Each row was made from one small tree. The marks that hang from a mark follow it in brackets, in the order of their numbers. Every link used is in the known rows. Write each row's tree.
In the rows, zero is written as 128.
Known rows:
J_180{J_687{J_529{J_681}}}: [128 135 136 122 106  86  89 106 158 142  84 137 128 119  94 105 129  66
  91 144 114  92 136 132 137 154 129 126 140 132 104 115 146 132 103 173
  78 174 110 165 105 109  79 121 111  92 107 154 129 110 151 154 127 100
  86 123 106 128 109 122 137  91 126 167 109 124]
J_681{J_762{J_677{J_180{J_687{J_529}}}}}: [142 173 127 115 174 139 132 120  71 218  65 135 117 125 103 114 167  70
  57  84 123  63 152  51 145 197 114 115 126  92  88 120 140 123 114 147
  88 146  88 149 214 109 137 160 137 103 142  81  74 167 108 159 180 133
  55 193  90 124 148 149 142 202  82 200 128 139]
J_687{J_529{J_317}}: [150 133 137  87 135 137 102 124 129 141 140  97 153 114 133 125 108  93
  76 153 112 123 102 125 131 168 127 217  76 133 147 144 146 158  86 157
  83 171 111 114 151 123 160 140 139  91 142 155 155 130 166 195 117  98
  74 150 108 107 113 149 113 132 141 145 122 169]
J_677{J_180 J_762{J_681}}: [105 148 150 109 229 128 144 107 135 189  69  57  85 125 119 138 116  94
  44 136  79 159 173  90 124 202 125 136 106 143 158 118 171  83 140 134
 160 156 120  75 167 177 148 125 151 150 138 140 136 113 139 102 175 174
 115 129 138 127 124 105 145 151 123 160  77 113]
J_677{J_180{J_687} J_762}: [108 190 151 115 190 139 149 111 138 221  52 101  68 144 103 105 150  56
  59  82  70 104 146  69 123 175 134  93  98 128 139 111 202 117 108 147
 105 172 105 123 161 121 143 120 102 107 143 112 119  86 160 126 177 141
  92 131 111 151 135 140 134 152 110 188  67 111]
J_24{J_529}: [106 131 141  79 162 157 105 113 131  63 115 100 129 121 121 132  96 129
 103 152  80 178 131 133 137 153 122 165 112 164 149 136 155 154 131 109
 123 129 134 126 140 143 101 120 145 164  88 132 130 118 161 132 153 103
 136 154 150 118 104 111 114  91 123 105 111 146]
J_580{J_529{J_468 J_641}}: [139 115 122  74 109 146 124 120 172 106 131 110 155 123 124 110 118 132
 158 115 168 119 103 141 119  94 127 105 107 153 151 132 111 159 137  71
 144  96 140 124 110  72  97  98 114 144  69 114 167 109 165  69 146 134
 154 128 142 116 127 145 113  90 156  70 129 133]
J_180{J_687}: [102 171 139 103 140 144 118 125 145 139  91 108 115 110 102  97 131  93
  98 121 109 118 142  94 144 171 102 102 117 135 105 123 163 149  93 158
  90 165 121 141 134 104  94 138 108  97 102 149 122 115 173 129 128 122
 108 156 125 134 129 140 107 131 100 133 107 142]
J_24{J_529{J_468 J_641 J_681{J_762}}}: [156  87 120 157  97  91 128 128  92  54 165 153 170 137 130 157 152 177
 171 104 136 139 107 173 112  72 152 112 164 134 122 101  63 140 186  72
 141 103 148 147 101 147 111  95 132 167 102  98 120 137  89  75 148 130
 194 134 162 121 117 121 129 105 152  72 177 113]
J_681{J_762}: [118 141 139 102 162 138 169 137  89 147  94 116 135 117 102 130 147  90
 116 118 120 180 118 118 146 151  77 141 101 157 122 119 117 148 118 160
 144 126 145  94 151 124 112 159 133 122 120 167 108 136 126 105 152 124
 149 173 125  79 132 156 130 149  86  92 140 134]
J_580{J_529{J_24 J_317 J_468 J_641}}: [159  95 107  90  67 168 128 125 186 116 163 132 143 129 157 113 113 183
 187 126 167 137  87 167 107  58 150 124 112 120 174 138 110 144 109  94
 143  91 143 109 116  77 151 104 131 142  91  92 171 100 162 113  89 152
 110  84 136 144 141 142  93 103 145 101 146 110]
J_641{J_529{J_24 J_317 J_681}}: [109 112 117 155  89 115 138 146 177 104 157 141  97 129 170 133  91 171
 166 170 119 165 129 161 125 108 152 148 136 141 139 147 169 137  99 155
 138 110 127 124  80 147 137 111 148 143 133 152 134 119 106 170  75 122
 123  87 130 124 119 116 150  86 125 139 104 131]
J_687{J_529{J_468 J_641 J_681}}: [161  78 123 122 106  80  75 133 143  98 168 131 167 138 132 136 110 130
 156 147 161  85 106 156 108  84 155 130 143 135 127 111  81 144 163  93
  89 139 121 165 101 124 119  91  96 116 133 133 162 141 137  98 130 106
 158 110 125 135  93 108 104 116 180 105 138 132]
J_529{J_24 J_317 J_468 J_681{J_762}}: [129  98 102 185  63 128 160 135 105 121 172 162 146 115 125 139 155 176
 193  92 160 176  96 165 106  61 134 134 130 108 144 122  98  92 144 164
 158 120 182 124 109 132 138 163 138 114 170 120 117 141 108 134  80 151
 144  89 127 140 136 148 133 118 132 149 162 110]
J_641{J_529{J_24 J_317 J_468 J_681}}: [115 119 116 184  64 126 134 132 165  97 193 158 110 112 165 144 102 179
 195 147 139 144 108 175 109  55 161 139 144 118 133 137 144 138 143 139
 142  99 141 138  58 126 139 107 130 118 143 122 155 119 117 158  63 129
 148  71 119 130 122 132 148  69 137 151 126 124]
J_762{J_677}: [ 98 157 154  81 185 167 124 128 102 120 119 111 124 138 143 118 107 109
  86 134  92 138 160  76 154 166  72 134 116 150 115 145 128 117 133 149
 145 110 104 115 176 128 149 157 125 134 132 147 121 145 154 127 147 127
 125 163 132 146 132 128 113 159 103  88 135 147]
J_641{J_529{J_24 J_681{J_762}}}: [ 91 109 116 162  95 103 170 156 142 127 113 158 103 139 153 154 128 135
 182 126 113 178 128 167 144  90 125  96 157 150  95 142 116 138 121 183
 170  87 150 110  89 134 100 143 144 148 137 145  85 131  78 140 121 126
 160 118 142  78 132 112 182  96  77 142 121 114]
J_681{J_762{J_677}}: [109 154 141  96 185 152 173 147  61 135 100 122 137 136 116 130 143 105
  82 101 104 145 150  83 163 161  69 141 130 138 103 143 114 112 133 161
 167 100 106 100 189 127 152 177 151 131 137 158  86 156 112 124 151 142
 143 183 126 121 147 146 131 179  90  87 176 124]
J_180{J_687{J_529{J_468}}}: [128 166 137 115 111 129  91 108 132 159 128 117 153  83  95 103 139  83
  97 121 130  79 112 118 133 118 136 134 131 106 102 105 133 180 115 148
  64 164 118 168 141  93  93 123 105  73 101 117 155 132 179 137 132 108
 103 130  96 111 115 139 112 102 135 167 119 136]
J_24{J_529{J_317 J_641 J_681}}: [162  86 132 129 107 127 104 128 138  35 165 129 139 161 161 121  95 183
 138 151 127 131 110 162 117 133 166 167 127 139 150 134 137 128 131  69
 122 134 130 131 104 164 143  95 140 171 102 131 135 109 128 119 121 127
 142 128 161 147 126 125  92 108 173  81 156 137]
J_677{J_180{J_687{J_529{J_468}}}}: [141 155 127 133 146 133  91 105 126 195 112 120 131 100  82 125 146  85
  92 105 157  59 104  84 124 140 162 104  96  89 101  97 154 154 116 108
  42 165 125 180 156  98 101 126 111  89 124  74 141 127 176 144 142 106
  89 133  82 127 120 147 126 122 132 221  87 151]
J_687{J_529{J_468}}: [130 132 131  99 127 125  97 123 142 137 152  96 169  99 104 139 120  93
 103 137 125 120 105 133 119 115 122 166 106 142 123 112 118 173 143 132
 102 145 134 145 125 106 125 138 120  79 125 133 155 137 163 152 140  91
 122 132 113  95  93 139 113 103 152 144 116 143]
J_762{J_677{J_180} J_681}: [107 156 142  98 252 172 132 118 102 142  93  79  81 110 140 133 110 136
  30 163 120 114 186  69 150 245  90 115 139 125 128 129 143  88 145 114
 152 131 110 106 184 167 148 148 146 171 114 120 115 163 121 116 158 164
 104 161 132 132 141 118 130 177 101 130 114 137]
J_580{J_529{J_24}}: [ 99 109 110  59 126 180 132 127 191 142  57 104  94 130 136 104 110 106
 133 117 108 181 126 149 135 118 116 114 114 186 152 150 151 130 102 149
 146  99 150  95 135  82  93 134 156 134  77 127 136  91 170 145 134 138
 116 102 131 106 133 117 113  88 111 127  87 122]
J_641{J_529}: [101 166 152  98 165 138 129 141 153 135 126 102 109 107 148 128  88 106
 117 171 104 150 123 115 160 155 112 148 113 158 115 128 154 174 106 153
 137 109 114 111 110 118 107 123 120 147 111 163 144 116 134 141 131  92
 139 141 130  87 113 139 143 101  95 105  98 149]

Which tree is each row?
[120 180 133 155 144 112 154 132  81 180  55 157  95 133  93  99 180  91
 100  89 126  83 164  65 147 178  98  64 159 109  77 144 139  85 138 138
 132 138 109 151 168 141 119 163 127 136 148  90  63 132  95 104 159 151
 104 171 121 163 160 149 155 183  91 160 132 122]	J_529{J_681{J_762{J_677{J_180{J_687}}}}}
[105 178 139 130 216 128 133  88 146 219  58  74  67 115 106 121 142  77
  19 130  84 120 188  75 124 216 122  96 134 106 151 107 196  96 121 138
 117 180 107  99 166 155 115 120 138 141 121 120 121 110 143 113 172 187
  99 124 123 138 140 120 156 151 102 197  58 103]	J_677{J_180{J_687} J_762{J_681}}
[107 162 150 108 204 162 176 147  61 176  85 115 113 119 106 130 147 111
  90 104 127 128 153  67 154 194  93 108 114 136 105 135 126 100 148 127
 153  97 123 117 201 121 160 185 140 152 163 108  78 162 104 127 168 135
 116 191 126 120 155 150 131 210  89 142 135 145]	J_681{J_762{J_677{J_180}}}
[158  93 123 146  88 109 114 136 137  81 199 147 165 139 137 126 120 183
 170 140 177 112  92 146 109  91 140 140 129 115 154 133  98 118 137  83
 139 144 127 134  81 120 149 106 101 122 142 129 160 127 127  98  93 132
 169 105 146 170 119 140 117 129 180  66 165 121]	J_529{J_317 J_468 J_641 J_681}
[156 120 135 108 112 136 124 141 126  96 203 122 164 114 133 130 129 180
 152 132 171 113  91 122 112 106 141 161 101 107 161 128 106 150 113  87
 110 137 118 125 122 107 166 112 113 123 134 131 152 131 152 103 100 126
 147 130 133 141 134 150  89 154 151  76 167 130]	J_529{J_317 J_468 J_641}
[138 155 153 152 158  79 105  90 155 219  46 132  95 166 102 118 150  36
  65  98  76  66 134  93 121 156 160 107 118 127 121 124 197 110 109 151
  83 178 109 147 151 146 105 112 110 106 160 110 126 105 138 149 177 124
  80  99  93 140 107 104 146 123 153 226  66 123]	J_677{J_180{J_687{J_529{J_681}}} J_762}
[133 124 122 181  89  97 167 135 100 125 175 167 180 110 106 128 167 138
 160 118 154 176 108 156 104 100 111 154 117 109 140 138 103 101 155 137
 145 140 166 136 109 148 140 149 113  99 164 143 101 135 109 116 102 129
 140 133 123 136 131 179 129 113 138 111 177 126]	J_529{J_317 J_468 J_681{J_762}}
[168  86 107 141  85  96 138 133  89  58 164 145 157 148 152 139 136 178
 147 133 132 138  98 163 124 116 148 168 138 115 150 146 104 130 129  88
 127 121 123 118 109 154 154 114 140 168 110 136 110 123  92 124 131 127
 134 148 148 131 141 139 111 138 135  75 179 145]	J_24{J_529{J_317 J_641 J_681{J_762}}}
[119  67  95 111 107 112 118 154 156  81 111 133 110 187 159 124 111 165
 182 129 116 132 141 154 129  87 133  80 161 150 135 133  90 121 128 120
 127 117 135 127  97 115 136 116 122 165 120 144 127 115 118 100  97 136
 168  81 160 138 140  72 112 141 133  88 128  97]	J_529{J_24 J_641 J_681}
[150 107 139 128 107 115 108 123 156 120 123 119 166 121 121 124 110  94
 105 167 130 123 124 151 129 150 130 206  89 140 147 148 150 126 104 147
 104 173 118 136 121 153 138 132 141 101 150 159 140 127 146 196 116  96
  81 126 108 124 100 135 110 100 159 137 117 161]	J_687{J_529{J_317 J_681}}
[129 158 141 131 169 117  88 110 125 172  74 132 102 142 116 108 132  73
  44 119 128  34 164  76 138 184 126  98 154 104 101 122 164  93 125 118
  83 145  87 186 171 144 118 128 134 127 147  94 111 143 126 157 156 121
  69 146 105 169 134 115 129 153 130 205 104 150]	J_762{J_677{J_180{J_687{J_529{J_681}}}}}
[115 198 141 131 186 153 164 132  50 215  69 126  94 112  80 108 177  90
  77  93 125  89 165  36 153 196  98  82 130  97  83 125 148 111 112 154
 124 124 103 125 201 115 129 170 129 120 134  83  63 144 114 114 159 143
  84 194 108 142 169 156 150 202  78 167 127 124]	J_681{J_762{J_677{J_180{J_687}}}}
[146  72 110 158  58 116 116 146 137  78 209 152 142 148 160 139 128 217
 216 126 170 118 106 170  88  55 156 111 147 104 156 136  92 111 142  95
 128 106 151 142  84 118 167 103 106 130 158 116 150 115 132 112  71 142
 156  56 143 168 128 102  88 132 169 103 167 108]	J_529{J_24 J_317 J_468 J_641 J_681}
[ 94  84 110 141 109 117 163 150 104 134  90 162 109 155 121 127 143 129
 160 101 132 185 141 158 134 108 104  99 149 151 124 138 104  97 128 169
 173 120 173  93 122 131 111 161 150 118 146 159  90 139 104 123 113 134
 160 110 136 109 129 107 138 132 112 124 127 113]	J_529{J_24 J_681{J_762}}
[124  63  90 135  96  97 143 146 113 110 110 141 118 185 149 128 150 168
 195 105 136 145 132 155 119  84 113  80 165 137 122 132  70 112 131 143
 160 115 149 117 110 119 122 137 137 144 131 162  96 127  83  98 122 140
 172 117 152 119 149  74 124 162 116  92 144 101]	J_529{J_24 J_641 J_681{J_762}}
[104 113 113 183  78 102 176 146 123 120 163 178 117 115 130 156 133 155
 204 112 117 166 119 175 127  47 145  99 170 124  95 123  91 131 160 150
 170  75 157 134  83 131 114 135 128 142 141 121 116 140  78 121 101 132
 177  91 126  98 124 116 184  84 110 148 149  94]	J_641{J_529{J_24 J_468 J_681{J_762}}}
[132 148 145 144 104 118 141 129 176 102 149 144 129 111 152 120  95 136
 141 190 135 150 111 138 134 145 142 165 125 144 134 147 165 143 108 140
 131 129 127 130  72 149 138 109 138 128 132 172 151 115 119 147 105 105
 124 116 122 130 119 159 152  77 126 113 118 146]	J_641{J_529{J_317 J_681}}
[110 195 132 114 226 172 121 114 112 173  80  82  87 111 106 109 121 114
  32 138 127  70 190  45 147 246 103  99 158  86 120 126 164  83 128 115
 119 154  89 132 187 139 130 147 140 158 108  99 111 143 134 117 151 176
  82 179 122 163 149 124 137 167  83 166 104 140]	J_762{J_677{J_180{J_687}} J_681}
[136 176 146 130 111 138 152 125 137 127 206 130 150  73 147 139 102 147
 142 166 134 135 102 134 122 106 152 173 103 118 140 128 160 188 112 116
 129 113 108 128 103 109 139 116 125 124 135 128 158 130 149 143  88 107
 131 130 111 111 127 180 138  90 132 121 126 159]	J_641{J_529{J_317 J_468}}
[ 90 148 118 137 106 149 138 147 151 119 163 132 112 108 158 137  92 152
 183 134 118 154 116 147 135  67 155 107 138 128 115 125 135 176 131 137
 147  88 138 125 105  95 122 117 120 135 116 115 159 132 128 132  96 114
 157  97 122 102 120 107 146  82 109 148 113 120]	J_641{J_529{J_24 J_468}}
[170  53  92 118  73 114  76 137 153 105 158 130 141 165 179 142  97 166
 144 147 144 101 115 179  95  88 164 158 135 112 154 145 108 127 100 134
  88 141 125 127 112 124 169 119 136 106 145 140 144 131 124 179  89 115
 110  73 127 135 120  79 106 138 158 129 145 118]	J_687{J_529{J_24 J_317 J_641 J_681}}
[116  69  95 149  94 102 112 150 144  79 173 151 130 171 151 142 115 181
 209 115 151 126 117 156 111  41 147  68 174 133 131 117  71 119 154 101
 148 109 164 136  90  98 130 113 103 141 131 125 153 126 114  90 103 142
 194  66 163 157 123  77 111 121 152  91 150  85]	J_529{J_24 J_468 J_641 J_681}
[141  92 124 145 111 102  86 127 142  39 175 129 152 141 136 136 108 177
 170 134 140 126 105 160 113  84 162 129 165 146 142 116  87 131 178  42
 127 112 135 164 101 151 104  93 111 170  97  95 151 136 130  66 148 133
 185 102 163 152 103  94 106  87 172  78 145 129]	J_24{J_529{J_468 J_641 J_681}}
[143 111 125 180  81 121 148 119  78  71 186 150 167  98 115 148 152 156
 155 120 150 182  99 176 124  97 140 172 124 127 145 120 117 119 170  97
 147 119 159 139 109 170 122 129 155 132 143 103 123 135 107 122 110 137
 130 140 135 130 110 163 129  87 157 120 169 139]	J_24{J_529{J_317 J_468 J_681{J_762}}}
[167 102 110 141  86  90 152 147  96 115 154 146 161 146 130 121 153 154
 166 142 153 135 114 154 122 126 115 159 128 121 158 138  81 110 117 127
 136 135 128 121 110 136 155 130 134 125 147 166 113 119  97 108 119 123
 137 147 124 125 150 148 121 168 130  67 177 131]	J_529{J_317 J_641 J_681{J_762}}
